In the rows, zero is written as 128.
Known rows, with every step that occurs
teve-niku-fopi: [149 129 145 104  91 114 124  99 180 127 153 140  84 150 110 119 123  90
 142  78 136 139  99 132 152 120  92 183 130  96 116 156 145  91 140 133
 125  51 102  95 110 125 154 117 103 121 137 122 105  88 123  70]
ditul-zozu-mavomas-fopi-gosop-nafaf-niku: [120 141 124 122  90 138 124 142 149 103 146 165 153 142 124 126 153 114
 133  78 147 197 113 124 162 126 146 162 134 105 115 157 156  68 148 128
 147  85 111  54 101 114 198 126  99 103 129 164 120 106  85  63]
teve-niku-nafaf: [147 140 140 117  90 130 114  96 175 121 158 140  83 142 108 120 122  84
 150  78 150 138 102 129 152 124  77 186 118  97 110 159 154  82 133 133
 121  44  98  85 120 120 143 113 110 115 128 123 103 101 118  90]
petuk-mavomas-teve: [143 128 143 146  74 105 102 100 168 133 102 128 107 154 100 124  99  69
 146  79  95 118 106 131 153 127  97 199 115 134 102 158 112 130 128 150
 122  29 105 106 146 121 136 119 131 125 152 139 101 145 173  97]
nisof-kifof: [146 131 169 105  70 162 107 111 170 118 133 124  96 136  79 100 152  90
 179  88  95 115 103 142 175 112  73 163 115  92 108 134 153 102 127 162
  95  50 119 114 138 121 107 114  92 102 157 114  93 136 158  65]
zozu-mavomas-teve-niku: [146 140 153 139  90 116 112  85 166 111 124 134  95 151  98 118 120  88
 164  75 115 144 101 138 148 133 101 215 139 113 101 161 147  86 144 153
 122  31 102 108 122 129 158 129  99 117 158 150 104 124 139  88]
niku-fopi-mavomas-petuk: [142 111 139 116  94  89 116 112 180 122 163 151  87 158 145 121 126  91
 136  91 100 112  99 144 153 117 112 161 114  97 113 148 109 146 134 105
 123  51 107  81 154 121 162 118 115 137 146  83 105  85 101  71]
ditul-zozu-mavomas-fopi-gosop-nafaf: [117 142 136 119  86 142 126 148 158 100 132 162 142 147 122 128 163 117
 153  75 138 180 114 118 168 130 136 156 143 115 109 153 174  58 153 138
 124  70 120  69 121 113 182 121  90  92 123 161 119 123  94  73]
kifof-zozu-mavomas-fopi-gosop: [132 134 150 111  75 144 118 133 156 107 134 154 119 155 111 121 180 102
 178  76 121 172 107 126 171 124 117 180 127  89 109 142 181  48 150 145
 121  58 125  64 135 112 152 127  74  94 141 136 114 103 124  52]
gosop-fopi-mavomas: [143 125 151 103  88 117 116 109 174 124 136 143 104 143 116 115 127  89
 134  77 101 126 100 150 168 111 112 151 127 109 115 143 129 120 128 118
 109  49 110  78 148 103 162 117 102 124 147 127 105 117 123  71]
niku-nafaf-gosop-fopi: [145 119 142  86  86 139 117 119 169 138 144 157 127 134 120 121 137  85
 118  78 171 166 103 137 160 117  98 162 113 119 121 154 146  97 128 103
 124  70 104  64 124  99 176 114 116 121 102 141 108  73  91  80]
petuk-mavomas-teve-niku: [140 131 136 143  80  94 102  92 171 127 107 129  94 159 110 129  85  74
 141  75 103 133 105 126 146 130  95 211 118 127 107 172 107 131 130 145
 135  27  92 106 145 130 148 121 128 131 156 143  99 137 145  93]
niku-nafaf-gosop-fopi-mavomas-zozu-ditul: [156 128 161  90  95 129 123 114 189 132 175 163 118 138 140 138 100  86
 104  79 136 164  97 133 166 101 134 159 114 145 123 156 123 120 129 126
 129  78 112  44 167 109 192  94  94 130 159 148 131  45  95  80]
kifof-zozu-mavomas-teve-niku: [150 142 154 136  85 137 114 105 167 109 135 134  99 153  92 121 119  96
 181  72  95 154 101 134 154 125 108 225 127  98 102 154 157  73 143 166
 121  39 108  93 138 130 154 123  78 108 172 164 104 113 138  64]
gosop-fopi-mavomas-petuk: [146 114 148 104  89 102 115 120 175 120 130 151 101 150 138 119 122  91
 137  89  83 119 102 151 156 115 116 148 113  98 114 145 111 158 127  93
 111  52 111  83 160 112 160 131 109 137 140  99 109 106  98  68]
petuk-mavomas: [140 118 143 122  79 124 106 100 174 130 116 126 112 145  90 118 131  70
 161  83 101 118 107 139 167 127  80 178 119 122 105 146 120 109 128 150
 103  31 116  93 138 116 133 112 126 118 150 121 104 145 165  96]
gosop-nafaf-niku-fopi-mavomas-teve: [143 123 108 138  98  95 116 103 153 128 150 157 107 148 157 125  79  93
  78  73 136 160 100 135 151 109 143 180  99 120 117 163  93 133 139 110
 170  68  83  78 123 115 194 126 128 138 136 148 105  85  97  78]
teve-niku: [148 137 158 110  87 125 116  99 178 118 130 132  90 144  89 114 128  82
 161  80 115 129 100 140 159 123  75 184 120  96 108 153 147  92 136 144
 107  37 107 102 114 125 131 119 100 112 140 124 102 121 142  75]
petuk-mavomas-zozu: [151 128 159 117  78 130 109  98 190 126 115 121 106 148  99 117 111  69
 152  95  90 105 106 140 178 121  91 180 121 141 108 146 104 124 133 159
 102  35 119  92 153 118 138 110 120 121 167 131 116 145 177  96]
zozu-mavomas-fopi-gosop: [130 131 144 114  78 126 119 115 159 112 124 153 115 154 119 116 182  90
 160  77 139 162 108 134 166 133 109 171 138 107 109 149 171  59 151 133
 119  49 118  80 113 114 155 128  97 104 131 128 112 112 127  73]
petuk-mavomas-fopi-gosop: [123 128 126 118  72 102 106 119 158 126 105 148 117 161 128 129 150  78
 135  81 134 148 112 118 159 129 104 166 119 122 114 159 138  98 139 125
 132  49 113  78 131 115 147 117 123 116 127 120 108 130 136  81]
teve-niku-fopi-gosop-nafaf: [142 132 131  93  91 114 124 124 159 124 128 165  94 151 142 125 142 109
 109  68 171 175 105 124 165 118 119 171 118  95 126 167 148  93 149 102
 146  67  97  55  95 115 178 113 113 116  94 127 108  70  70  76]
nafaf-niku: [151 127 150 116  83 133 111 102 179 124 131 132 106 133  90 110 133  77
 147  87 119 131 101 145 164 117  84 177 111  91 108 140 130  97 131 146
 114  52 107  92 112 120 134 120 110 117 147 119 105 115 148  71]
fopi-gosop-nafaf: [139 131 153 103  81 141 113 134 159 122 103 154 114 137 115 115 157  99
 137  74 138 152 108 135 178 118 103 158 112 103 112 149 152  87 147 120
 113  59 109  70 109 110 144 112 115 107  97 124 109 115 116  92]
gosop-fopi-mavomas-zozu-ditul: [161 132 172 105  83 126 125 107 199 121 148 142  97 142 113 129 105  88
 124  82  80 134  96 143 173 101 129 156 128 129 115 139 125 125 130 154
 105  58 124  72 175 116 160 102  78 122 185 143 127  89 141  70]
fopi-gosop: [137 131 164 102  75 120 109 121 170 125 116 143  93 145  95 110 152  92
 159  80 124 132 105 140 175 118  91 166 123  98 109 146 152  86 141 137
 102  51 113  82 122 115 129 109 105 106 126 104 105 120 142  86]
mavomas-teve: [148 134 161 131  72 117 108 103 174 126 106 130  91 146  95 114 108  77
 152  81  94 118 102 137 158 122  88 192 116 119 102 147 127 105 137 156
 106  38 106 116 134 124 122 118 112 112 146 133  99 133 169  85]
nafaf-gosop: [139 120 168  93  81 129 113 115 176 133 117 141 120 137  91 114 143  77
 159  83 129 128 104 146 171 121  78 173 108 110 108 146 144  99 136 134
 102  53 110  94 121 115 137 111 114 112 127 120 103 110 143  78]

Rows
[138 125 119 120  88  96 103 101 153 140 128 159 122 158 142 142  81  75
  93  68 167 179 107 121 136 125 121 198 108 145 125 190 106 146 124  97
 168  60  81  63 137 114 202 119 138 142 118 173 102  78  74  95] | petuk-mavomas-teve-niku-nafaf-gosop-fopi
[143 128 121 141  88  81 109  93 166 133 132 137  91 166 131 135  87  79
 120  72 123 139 103 121 138 127 110 209 126 129 116 178 102 135 134 132
 154  40  91  93 141 128 169 117 129 138 148 141  99 101 126  84] | petuk-mavomas-teve-niku-fopi
[145 142 162 133  76 155 108 107 153 104 146 129  99 148  87 113 130 106
 192  77  82 160 101 130 159 115 107 217 124  89 105 152 158  86 133 176
 123  50 110  99 147 132 141 123  61 105 191 158  98 122 133  51] | nisof-kifof-zozu-mavomas-teve-niku
[152 134 144  81 102 105 121  98 178 128 179 160 104 148 156 128  88  81
  93  80 155 158  98 137 164 108 132 164 109 136 130 170 113 140 134  95
 142  65  94  42 150 104 212 112 104 141 135 145 119  68  73  74] | teve-niku-nafaf-gosop-fopi-mavomas-zozu
[131 127 123 129  74 118 111 104 168 125 112 135 116 158 114 127 134  68
 144  85 110 128 110 124 155 132  90 170 113 127 108 151 133 105 133 138
 120  40 117 104 138 117 137 133 123 120 145 127 109 137 155  75] | petuk-mavomas-fopi
[136 122 131 113  92  96 107 107 157 136 153 165 115 152 151 129  91  80
  94  69 150 160 100 135 152 112 134 171 109 139 123 167 112 131 128  91
 147  65  86  65 150 102 195 116 122 137 123 148 102  71  89  84] | niku-nafaf-gosop-fopi-mavomas-teve
[119 140 152 117  83 125 123 137 168 105 148 151 121 155 105 121 163 104
 173  77 121 159 111 126 165 130 122 166 154 103 109 150 176  58 148 148
 114  63 122  73 131 117 171 114  83  95 150 145 109 130 129  58] | ditul-zozu-mavomas-fopi-gosop
[149 119 117 109  93 139 122 114 163 128 142 151 121 133 125 117 135  93
 103  81 149 162 103 139 163 114 112 168 105  97 118 150 124  96 136 118
 143  75 101  75  95 113 175 127 124 121 118 138 109  74  99  73] | gosop-nafaf-niku-fopi
[146 135 133 109  88 111 112 106 163 136 137 161 109 150 136 132  92  83
  99  71 172 177 102 127 141 118 117 191 107 128 123 177 133 121 131  99
 156  66  83  72 124 113 189 120 120 132 105 161 102  63  78  78] | mavomas-teve-niku-nafaf-gosop-fopi
[152 127 135 114  90 147 114 116 165 121 123 142 123 127 104 113 131  89
 128  84 135 149 105 144 167 117  98 172 102 101 110 145 129  98 134 127
 125  62 104  83  95 113 150 129 121 113 126 141 111 112 116  87] | gosop-nafaf-niku
[140 126 139 106  83 136 108 129 153 123 114 158 116 134 119 116 145  99
 112  78 152 171 108 135 175 115 112 167 100  95 117 151 132  93 143 112
 133  72 101  61  95 112 159 118 119 114 102 131 111  97  96  88] | fopi-gosop-nafaf-niku
[148 116 166 123  85 156 118 134 177 109 141 138 116 145  89 119 163  97
 209  93  73 134 105 148 165 124  97 189 122  81  98 132 145  88 132 147
  91  44 129  90 149 122 141 126  84 110 162 114 113 105 124  63] | kifof-zozu-mavomas-petuk
[140 127 139 133  88  82 115  98 168 130 152 143  81 160 136 119  88  83
 120  73 107 122  98 135 153 113 123 181 117 121 113 155 115 127 137 130
 136  48  93  92 151 120 159 115 112 131 152 123  98 105 135  77] | niku-fopi-mavomas-teve
[137 131 141 106  94  79 112 101 163 127 131 158 111 158 147 128  78  86
  97  69 131 159  99 137 149 112 134 183 114 128 122 177 113 152 135  98
 148  59  85  78 147 114 196 126 107 140 135 153 102  92  86  67] | nafaf-gosop-fopi-mavomas-teve-niku
[146 131 179 105  66 182 108 124 168 115 146 124  97 135  69 104 157  99
 196  86  74 127 103 136 180 103  79 172 105  84 107 127 159  95 125 177
  92  61 125  98 154 122 100 105  67  92 170 129  97 123 159  48] | nisof-kifof-zozu
[138 131 140 125  82 142 121 105 170 110 127 140 115 148 103 117 168  82
 172  85 120 144 105 140 160 135  93 175 135 112 101 141 166  60 144 147
 108  38 124 106 118 115 146 134  97 104 148 132 113 127 152  73] | zozu-mavomas-fopi
[146 132 136 114  98 124 115  95 154 128 151 163 127 149 136 131 116  89
 114  64 175 189 102 131 140 129 129 205 130 129 120 179 140  95 138 104
 158  58  90  65 120 113 212 126 109 131 117 174 105  63  75  81] | zozu-mavomas-teve-niku-nafaf-gosop-fopi
[138 125 133 101  86 128 121 131 158 127 122 162 114 143 133 120 158 109
 119  71 159 164 107 130 173 117 119 156 117 104 122 154 150  87 147 107
 130  70 104  62 103 109 167 111 122 112  95 125 109  80  94  84] | niku-fopi-gosop-nafaf
[135 118 139  92  95 118 113 112 164 136 165 163 118 143 143 121 122  85
 108  75 159 156 102 143 162 113 120 152 115 123 123 159 130 119 127  91
 139  66  97  53 144  96 193 111 116 132 119 134 106  69  80  81] | niku-nafaf-gosop-fopi-mavomas
[137 122 170 126  90 135 120 136 185 106 153 136 122 144  79 120 139 102
 200  95  71 118 107 146 159 132 102 175 144  91  96 141 136 102 136 152
  92  45 126  93 148 128 156 120  90 107 170 122 111 125 127  72] | ditul-zozu-mavomas-petuk
[132 117 158  85  89 113 115 114 168 132 134 155 123 143 124 119 123  83
 120  76 127 143 101 151 169 111 117 151 119 122 120 152 127 131 133 101
 118  61 106  67 144  97 183 118 106 129 126 128 105  94 107  64] | nafaf-gosop-fopi-mavomas
[145 132 170 134  70 171 103 119 154 110 142 127 105 142  80 108 152 102
 198  79  71 145 103 136 168 114 104 202 120  98 101 136 160  79 132 184
 109  52 119 107 159 125 128 117  64  96 188 153  97 123 157  51] | nisof-kifof-zozu-mavomas-teve
[147 114 168 120  89 133 115 115 175 116 127 139 114 144  96 114 167  87
 190  94  87 121 104 155 155 136  90 182 131  92  97 140 135  94 141 134
  97  35 123  98 137 124 143 135 104 119 151 103 111 113 126  81] | zozu-mavomas-petuk
[135 136 136 122 100  84 107  92 157 129 169 157  97 157 146 129  73  80
 110  73 159 154  99 129 144 119 116 197 106 132 117 182 114 125 135 107
 153  53  78  74 141 120 181 110 123 139 138 140  99  78  91  93] | fopi-mavomas-teve-niku-nafaf-gosop
[136 134 172 125  90 145 122 123 185 109 155 128 124 137  69 112 144  98
 199  82  85 129 105 147 171 129  95 177 157 105  98 141 160  67 138 177
  90  42 126  89 137 118 158 108  83  98 175 146 108 138 160  70] | ditul-zozu-mavomas
[132 133 121 117  86 161 121 141 141 106 130 166 143 145 130 128 175 110
 137  76 152 208 110 124 169 120 142 176 107  89 116 148 167  52 151 122
 151  81 114  52 101 111 182 134  89 103 127 164 121  82  81  57] | kifof-zozu-mavomas-fopi-gosop-nafaf-niku
[142 117 129  91 102  96 116 115 165 128 171 172 111 155 167 134 106  93
 105  82 153 162 102 137 141 117 124 164 102 106 126 175 107 158 127  61
 152  67  90  52 145 115 206 124 122 151 114 117 109  48  29  73] | teve-niku-nafaf-gosop-fopi-mavomas-petuk
